Each row was made from one walk, in order. Every step used is in the known rows, and no mark comes twice. Write each row's walk.
In the rows, zero is written as 128.
Known rows
Q, P, B, Y: [121  68 142 133 115 132 155 104 144 151 129  94 138 129 126 150 165 129
 147 139 197 125 128 215  58 144 129 153 107 117 135 148 121 138  83 117
 106 128  98 169 152 167 133 110]
F, Q, S, M, D, G: [122 154 160  76 116 102 110  96 125 126 164 117 140 104 104 152 118  80
 115 108 144 120 161  74 119 115 152 122 123 147 133 169 129  98 119 140
 147 130 128 110 130 141 132 162]
F, Q: [134 104 143 119 119  78 114  74 140 135 143  97 145  98 125 153 138 120
 115  81 154 103 118  95 121 149 126 140 137 149 138 151 126 118 122 136
  59 128 116 155 138 137 125 137]
L, M, K: [133 121 135 145 160 166 125 146 115 103 131 150 131 133 149 113  94 205
 166  86  94 126 100 124 192 107  83 108 157 147 121  90 134 163 150 123
 113 129 139 145 102  93 125 111]
K, Q, S, M, L, G: [135 199 101 101 117 148 138 153 107 134 147 148 122 170  92 116 122  77
  96 162 111 137 128 137 121 128 186 133 123 155 121 123 133 123 115 131
 143 131 130  92 140 123 126 187]
F, Q, S, M: [118 159 169  98 111  94 113  85 131 128 167 111 146 113 108 147 135  67
 117 103 144 113 144  61 107 132 142 129 125 150 134 166 127 101 116 139
  99 128 125 124 139 133 131 171]
K, Q: [145 145 103 124 119 125 139 115 121 146 124 126 120 155 105 122 144 142
 102 126 121 118 124 141 120 157 162 154 122 154 127 117 128 129 121 128
  72 129 126 138 142 129 122 142]
S, Q: [138 166 138 107 142 145 140 172 132 144 145 137 121 118 121 102 160 131
  91 130 101 106 131  93 103 120 126 135  98 138 134 133 126 164 125 129
  89 125 120 142 132 139 131 112]
M, D, G: [149 109 111  82 136 123 127 133 118 123 112 126 120 103 126 132  94 200
 129 131 134 139 152 176 147 102 129 112 136 117 129 126 131 142 134 133
 180 133 129 106 103 156 128  95]
L, M, D: [137 152 137 142 155 172 122 135 118  99 120 129 137 124 135 118  81 224
 159 105 112 118 117 175 167 107 122 102 162 133 124 101 132 161 134 127
 121 130 131 120  90 108 122 107]
K, Q, S, M, D: [130 213 122  87 115 157 137 133 108 136 145 141 120 171  84 114 128  88
 104 152 113 131 157 119 112 130 195 135 103 158 124 140 129 114 116 133
 131 131 136  99 138 127 126 176]
D, M, L, G: [151  62 117 146 159 143 132 133 126 113 106 130 122 114 134 147  82 147
 113 137  97 126  63 190 165 141  85 104 155 122 125  87 135 146 138 137
 245 130 116 124 106 116 127 153]
M, L, G, F, Q: [131 107  80 132 136 109 133 148 132 116 112 129 136 116 145 139  99 126
 106 142 139 136  69 214 161 101 113 114 173 121 127  97 133 164 138 123
 149 128 111 108 132 130 109 137]
G, F, Q, P, B, Y: [ 84  96 178 129 118  96 129  87 153 137 122  97 137 113 139 171 149 115
 127 112 186 113 137 166  90 118 143 151 104 119 137 149 123 122 127 118
  96 121 108 165 159 134 110 114]
S, Q, K: [138 191 145  96 125 157 144 141 132 154 143 140 119 125 103 100 178 155
  89 129 104 104 148  79  96 107 108 137  80 129 141 128 126 164 115 127
  86 125 123 149 143 152 132 132]
M, L, G, Y: [155 125  69 154 137 109 143 162 120 119 121 130 139 108 134 127 109 147
 115 141 138 138  58 217 168 106  87 111 189 126 124  75 132 165 136 124
 147 129 104  97 121 135 111 119]
D, G, T, V: [133  86  91 182 104  10 123 161 127 128  99 136 118  98 141 139 111 211
 133 103 103 130 119 124 131 126  87 127 165  87 119  88 128 110 133 125
 161 131 132 137 122 141 135  89]
M, K, Q: [137 137  88  86 135 163 139 141 111 140 124 155 112 160 118 112 127 131
 123 109 108 139 118 114 173 128 126 134 106 173 125 120 131 145 149 127
 116 131 143 147 138 122 122 132]
G, D: [110 109 127 176 124  74 123 133 110 132  90 132 131  98 138 119 170 136
 142 152 153 111 126 135 123 136  58 137 171  87 121  98 133  94 131 124
  94 125 130 108 121 121 118 116]
F, Q, P: [121  95 150 111 127 103 133  58 141 142 143  89 142 106 110 159 158 125
 126  96 161 102 116 134  96 155 146 146 126 153 139 158 123 110 110 137
  97 129 113 167 150 150 133 141]
P, B: [136  85 115 136 112  84 136 120 147 147 128 102 136 118 136 149 151  83
 122 116 176 131 139 155  87 152 120 151 129 122 137 143 125 126 105 109
  45 129 111 172 129 155 119 135]
P, Q, F: [149  86 129 131 106 100 121  78 142 138 156  99 131 143 160 120 170  83
 127 128 179 149 183  62 135 175 202 126 132 118 130 190 126 113 114 126
  90 125 145 168 151 132 135 112]
G, F: [ 96 112 167 149 129  78 131 115 145 124 106 117 124 126 150 133 134 163
 132 124 131 124 121 150 116 112 108 136 126 100 128 113 125 140 153 120
  80 120 127 153 142 119 109 104]
K, Q, S, M: [129 201 129 103 112 141 138 129 111 138 150 140 121 170  88 115 139  84
 104 148 111 127 149 105 106 139 181 142 109 156 123 135 129 113 115 132
 110 129 134 111 145 123 129 178]
L, G: [151  73 119 160 132  87 122 198 117 126 117 125 129 126 147 130  88 158
 122 151 136 145  71 173 126 129 125 125 146 110 123 103 135 141 123 139
 107 132 106 126 117 132 135 127]
B, P: [149  90 127 183  97 134 106 138 146 132 120 108 132 103 158 134 115 184
 159 113 172 135 149 161 101 145 159 143 116 113 131 129 114 153 111 126
  59 129 102 140 114 148 129  98]
K, Q, S: [143 184 126 116 109 135 139 110 111 142 141 116 122 164  95 122 144  94
 102 131 119 122 147 120 111 141 161 143 101 150 128 138 127 115 109 132
  87 128 121 121 147 127 127 179]
Q, S, M, D: [116 203 164  91 118 137 128 133 119 117 152 134 133 145 106 110 115  92
 135 152 120 140 158 104 107 103 141 107 114 123 125 150 129 123 118 137
 151 129 138  91 123 135 132 161]
L, G, D: [130  78 112 185 130  74 116 215 100 127  94 139 129 108 148 129 112 137
 130 177 150 137  83 176 132 126  99 128 164  90 116  88 140 105 127 136
 127 131 110  97 111 119 130 129]
P, Q: [148  97 138 146 106  89 121  83 139 130 138 110 129 128 155 116 156 104
 148 123 157 143 166  92 136 160 178 133 131 119 133 146 124 118 120 137
  77 126 145 164 145 128 134  81]
P, Q, S, M, K: [131 150 156 111 105 122 120 104 125 123 164 135 128 150 140 106 146  41
 154 139 142 159 190  48 140 134 190 118 111 131 128 162 126 104 123 138
 130 127 159 137 146 120 140 115]
M, S, Q, P: [112 140  92  98 161 214 153 135 155 135 124 129 124 142 125 109 156 116
 120 126  87 117 102 126 104 115  90 142  89 144 139 154 118 156 138 116
 120 126 129 121 136 139 138  84]
Q, S: [136 160 169 133 109 104 131 103 123 125 147 100 136 134 123 122 137 100
 131 123 129 126 143 105 104 119  98 117 112 111 132 146 124 123 108 136
  88 125 116 126 136 135 132 164]
G, T: [113 198  96 193 112  44 122 158 135 134 106 127 134 132 135 119 129 157
 157 105 115 118  74 130 110 144  82 123 155 113 123  92 123 124 126 119
  87 125 146 140 136 124 125 119]
L, M, K, Q, P: [131 137 120 131 161 195 138 140 108 114 132 152 124 152 127 117 106 194
 157  99  94 124 105 146 180 117 127 120 142 167 119  93 133 152 143 123
 133 130 137 148 115  94 128 125]
M, S: [122 104  88 132 143 158 134 105 156 122 109 119 134 139 145 119 128 138
 139 103 103 128  91 130 133 126  51 137 129 126 134 138 121 146 147 116
  80 126 135 115 125 129 129  83]
B, P, Q, S: [155 114 145 182  77 143  99 114 142 129 142  98 132 113 164 131 128 110
 169 121 189 154 205 116 109 147 214 136  94 111 134 161 111 126  98 133
  76 127 112 140 128 141 138  98]
M, L: [146 121  76 125 133 119 144 101 139 122 118 123 137 121 136 117 134 153
 117 122 126 122  88 193 151 121  76 116 182 123 129 101 128 177 127 118
 116 127 124 120 133 144 110 124]
Q, K: [139 137 148 126 104 108 137  68 135 144 122 118 128 130 111 119 160 201
 129 112 133 119 133 114 108 123  62 135 117 104 139 114 127 141 112 128
  65 127 129 160 144 156 128 141]
K, Q, P, B: [131 129  97 110 121 145 160 101 127 159 127 113 119 160  90 142 169 103
 110 141 149 124 136 188  80 168 196 167 103 161 131 138 124 113  99 120
  98 131 116 165 154 148 129 157]

Which walk is each row?
[149 120 147 135  92 103 124  52 139 139 137 113 128 136 136 114 172 127
 147 121 159 142 182  77 128 148 158 135 113 108 140 142 125 115 111 134
  76 126 148 171 155 140 135 100]
P, Q, K
[117 145 102 102 139 120 137 142 138 117 140 170 134 134 123 101 124 139
 128 152 110 133 100 144 132 120 120 120 185 131 117 101 135 162 140 119
 150 129 151 102 127 134 118 120]
S, M, L
[145 137  95 111 119 134 139 113 123 154 142 115 121 169 111 127 160 121
  81 131 142 125 140 111 120 171 188 147 123 151 123 162 129 126 115 118
  87 128 126 141 149 131 123 173]
K, Q, F
[109 136  86  98 156 210 155 136 159 141 124 127 126 142 124 120 162  85
 116 127 103 120 113 135  95 117  97 148  85 145 141 162 117 149 131 109
 112 127 126 129 137 144 136  90]
M, S, Q, P, B
[119 139  83  98 155 202 140 147 156 137 136 128 128 148 138 110 156  99
  95 118 100 120 116  81 122 121  95 134 100 139 135 180 121 158 142 107
 103 125 133 113 132 132 132 102]
M, S, Q, F
[101 106 124 164 157 148 125 142 117 125  81 145 119 100 132 129 153 108
 128 152 106 104 115 119 139 135  40 131 138 103 125 102 131  89 150 124
 191 125 134  95 107 102 126 117]
G, D, M, S, Q
[114  92 117 174 146 112 124 120 110 120  79 139 125  91 132 134 147 127
 131 155 128 106 107 161 154 139  41 120 179  94 120  80 135  97 141 125
 204 126 130 100 110 109 115 140]
G, D, M, L
[138 106 145 106 151 183 133 118 111 126 121 141 107 146 111 140 101 116
 122 114  80 128 114 104 170 144 105 115  93 159 126 115 131 117 148 139
 230 130 136 147 117 103 133 171]
D, M, K, Q, S
[117 180 175 113 115 108 129 130 123 120 161 134 134 143 114 112 131  88
 134 146 116 135 146  84  97 114 120 117 123 117 124 143 128 120 118 134
 122 127 135 108 133 131 135 164]
Q, S, M
[101 100 120 158 157 154 123 139 119 129  89 139 121 107 134 131 160  99
 120 155 117 107 123 103 138 142  54 127 139 100 123 124 132  88 148 119
 201 125 135  97 110 103 126 133]
G, D, M, S, Q, F
[134 140 112 166 142 129 120 157 114  97 104 138 129 112 138 127  67 252
 159  98  96 122 125 171 174 100 118 100 174 115 119  84 133 143 137 126
 167 133 133 115  86 111 125  94]
L, M, D, G, T, V
[122  61 158 110 123  54 121  95 134 131 125 126 118  86 137 165 132 182
 112 109 139 127 155 111 131  98  99 139 131 100 131 116 131 114 148 125
 158 124 123 144 135 141 126 106]
D, G, F, Q, K
[130  58 127 187 143  94 114 206  98 122  89 140 123 105 145 141  98 136
 129 178 135 135  77 176 140 136  91 121 157  92 117  82 141  96 134 140
 185 131 110 100 101 108 133 141]
L, G, D, M
[117  93 149 146 123  82 117 164 127 128 113 122 129 121 142 154  97 145
 113 140 150 138  92 158 125 108 138 131 121 109 129 112 134 124 136 136
 115 127 106 137 133 124 123 140]
L, G, F, Q, K
[156  78 122 177  84 142  99 115 150 138 143  98 132 118 174 134 138 125
 155 120 203 154 198 109 113 168 233 138 111 112 130 179 114 133 102 122
  75 128 116 153 129 143 135  96]
B, P, Q, F
[114 185 135 123 120 118 129 162 110 114 144 149 136 135 117 112 124  66
 128 174 124 139 128 127 119  99 108 108 152 109 118 121 134 119 120 130
 169 128 132  72 127 126 128 173]
Q, S, M, L, G, D
[115 182 163  91 122 134 129 142 116 120 161 149 129 151 116 107 123  80
 142 139 108 144 144  70 124 104 110 110 113 134 123 144 129 126 130 134
 143 128 143 109 132 126 134 163]
Q, S, M, K
[132  75 128 103 157 185 144 115 120 136 113 139 106 143 109 153 117 113
 124 119 101 130 112 143 152 157 126 129  90 165 128 118 130 114 141 131
 235 132 131 170 122 116 133 163]
D, M, K, Q, P, B
[111  84 147 181 141  98 119 125 108 125  82 134 123  91 132 137 150 137
 141 151 130 106 118 134 136 150  50 128 160  92 120  88 135  80 140 131
 177 126 130 114 108 106 123 134]
G, D, M
[107 153 103 106 124  95 123 181 125 117 116 173 121 125 115 111  92 183
 138 149 102 144 137 132 128 112 161 115 159 117 113 110 133 125 143 129
 201 135 159  97 109 140 128  97]
S, M, D, G, T, V
[125  60 110 182 149 118 115 204 106 118  84 142 123 110 147 140  95 128
 130 173 124 136  68 172 146 130  78 123 151  95 118  89 139  96 141 135
 189 131 114  89 100 106 135 130]
L, G, D, M, S
[128  91 130 119 171 204 135 122 146 126 121 127 117 132 130 138 122 114
 103 118  76 114 103  92 139 146  81 120  97 137 132 149 126 135 151 124
 214 126 131 132 111 112 138 132]
D, M, S, Q, F
[127 122  84  78 136 179 154 130 116 150 127 146 112 164 108 126 146 108
 127 119 128 142 124 147 144 135 147 144  93 179 128 132 127 133 132 119
 134 133 136 165 147 136 126 142]
M, K, Q, P, B
[139 148 138 124 104 114 122 120 125 118 160 131 133 144 142 109 133  39
 141 159 147 162 172  88 137 131 199 113 132 119 126 151 129 110 114 139
 147 128 147 117 143 123 139 124]
P, Q, S, M, L, G
[145 143 140 157  82 165  96 131 140 124 143 116 130 118 155 124 114 104
 172 137 184 161 215 121 111 137 241 128  94 118 131 165 113 125 103 133
 112 130 124 120 120 141 137  97]
B, P, Q, S, M, D
[ 80 171 183 101 123 101 119 100 139 120 131 116 133 121 125 150 122  94
 123 121 145 120 153 114 115  98 156 126 107 124 132 152 125 113 147 128
 123 122 132 127 142 119 110 144]
G, F, Q, S, M, D
[132 165 157 109 101 123 118  96 126 121 159 125 130 146 133 108 140  51
 151 149 150 156 199  73 129 132 210 115 114 124 130 166 126 103 115 141
 137 128 156 125 141 126 139 114]
P, Q, S, M, D
[129 116  81 219 105  38 118 229 120 125  88 132 129 132 147 128  77 176
 132 135 113 140  53 172 125 137 124 119 155  96 117  85 131 120 121 136
 120 134 115 130 121 125 132 123]
L, G, T, V
[145  77 123 137 156 145 137  92 134 114 109 124 123 113 129 142 106 154
 118 122  94 115  84 170 160 146  70 108 154 126 128  94 131 148 140 131
 225 128 124 135 111 119 123 147]
D, M, L
[131 207 108  98 115 147 142 125 113 135 149 144 123 169  87 112 139  79
  99 151 110 129 142 125 119 132 173 137 123 157 122 128 130 123 116 127
 127 129 134  99 146 125 124 181]
K, Q, S, M, L
[134 198 120  79 117 147 135 139 104 135 147 146 115 161  85 121 125  98
 101 153 110 135 167 116 118 124 191 136 108 153 122 136 131 111 119 132
 158 132 136  93 134 131 130 169]
K, Q, S, M, D, G
[124 158 143  98 116 103 114 114 126 124 164 120 148 114 111 147 118  57
 108 117 144 121 124  94 123 119 149 120 139 150 132 155 131 111 116 139
 132 130 119 107 136 133 129 179]
F, Q, S, M, L, G
[125 164 123 145 164 213 131 138 138 109 129 146 134 136 136 109 117 190
 143  95  75 109 105 114 154  97  71 121 132 136 131 109 128 166 143 113
 100 126 134 119 107 101 130  96]
L, M, S, Q, K
[125 120 119 167 162 178 125 123 140  98 119 131 140 135 152 119  97 193
 164  90  88 117  89 140 164 113  67 118 165 132 126 103 128 157 148 114
  90 127 135 119 100  95 128  88]
L, M, S
[119 167  95  99 144 203 143 124 155 138 122 138 124 142 121 104 156 130
 109 114  86 117 117  89 119 102  62 139  86 133 143 146 120 159 141 115
  94 125 136 116 135 139 132  94]
M, S, Q, K
[118  82 144 151 131  75 115 178 126 124 115 121 130 118 151 154  89 133
 113 140 148 138  82 165 127 114 149 130 130 114 126 115 133 125 141 135
 115 127 105 133 129 119 124 131]
L, G, F, Q
[125 133 138  73 130 121 122 119 121 120 117 117 122 103 123 150  95 159
 122 127 141 135 170 160 143  83 144 111 115 116 132 143 128 124 140 133
 194 129 127 103 113 146 121 114]
M, D, G, F, Q, S
[157  88 128 189  84 135  98 117 149 132 131 105 130 108 170 129 129 139
 169 119 188 150 188 130 114 158 214 143 109 113 133 147 112 135 107 129
  64 128 117 150 125 141 134  75]
B, P, Q
[119 133 127  72 140 123 125 165 124 119 134 171 121 122 115 112  98 169
 135 159 115 145 144 131 128 108 159 118 153 127 116 119 135 137 145 131
 196 133 155  94 107 143 130  99]
S, M, D, G
[134 151 164 125  99 105 118  96 130 123 163 124 131 144 139 110 152  48
 150 146 147 154 192  54 121 141 196 122 118 120 129 161 126 100 114 138
 115 126 152 136 147 123 141 116]
P, Q, S, M
[121  83 147 113 111 109 130  67 145 151 146  85 149 104 117 173 159  93
 125  98 201 106 131 156  80 151 149 155 115 148 142 171 123 113  91 127
  88 129 100 169 152 159 129 134]
F, Q, P, B, Y
[129 129 147 126 157 150 114 132 117  98 122 132 132 102 139 143  74 222
 149  99 118 119 138 163 175  90 130 105 161 129 124 103 134 143 147 126
 165 129 129 117  90 106 122 101]
L, M, D, G, F, Q
[125 150 118 149 172 205 130 152 137 104 131 142 135 131 145 110 110 179
 143  96  74 110  97 120 157 102  81 119 141 141 129 110 128 166 148 115
  99 126 133 116 101  95 130  87]
L, M, S, Q
[136  64 150 119 160 158 130 119 123 121 113 140 112 124 132 141  98 149
 136 107  86 127  96 112 172 144  72 110 113 143 126 108 132 132 156 138
 222 129 137 160 109 108 132 138]
D, M, K
[132 147 166 112 107  88 114  67 131 132 158  87 147 107 115 155 139  74
 115  86 153 108 141  76 113 134 126 129 117 144 141 171 124 103 109 141
  74 127 111 137 142 137 129 171]
F, Q, S
[111 157 111  76 140 151 133 170 119 130 143 191 117 161 112  98 120 126
 131 141  96 145 119  88 146 126 155 133 133 167 114 114 136 138 156 126
 148 132 165 120 131 118 126 126]
S, M, K, Q
[ 92 112 172 132 125  71 120  88 148 128 117 106 133 109 142 156 136 129
 119 102 149 111 127 124 119 120 126 141 122 121 134 134 125 121 150 124
  78 120 122 159 147 119 108 121]
G, F, Q
[126 158 143  98 149 168 159 152 133 151 146 129 118 127 108 109 180 136
 103 146 106 105 129 133  78 125 147 140  88 143 135 140 123 158 113 129
 123 126 115 155 145 150 141 116]
S, Q, P
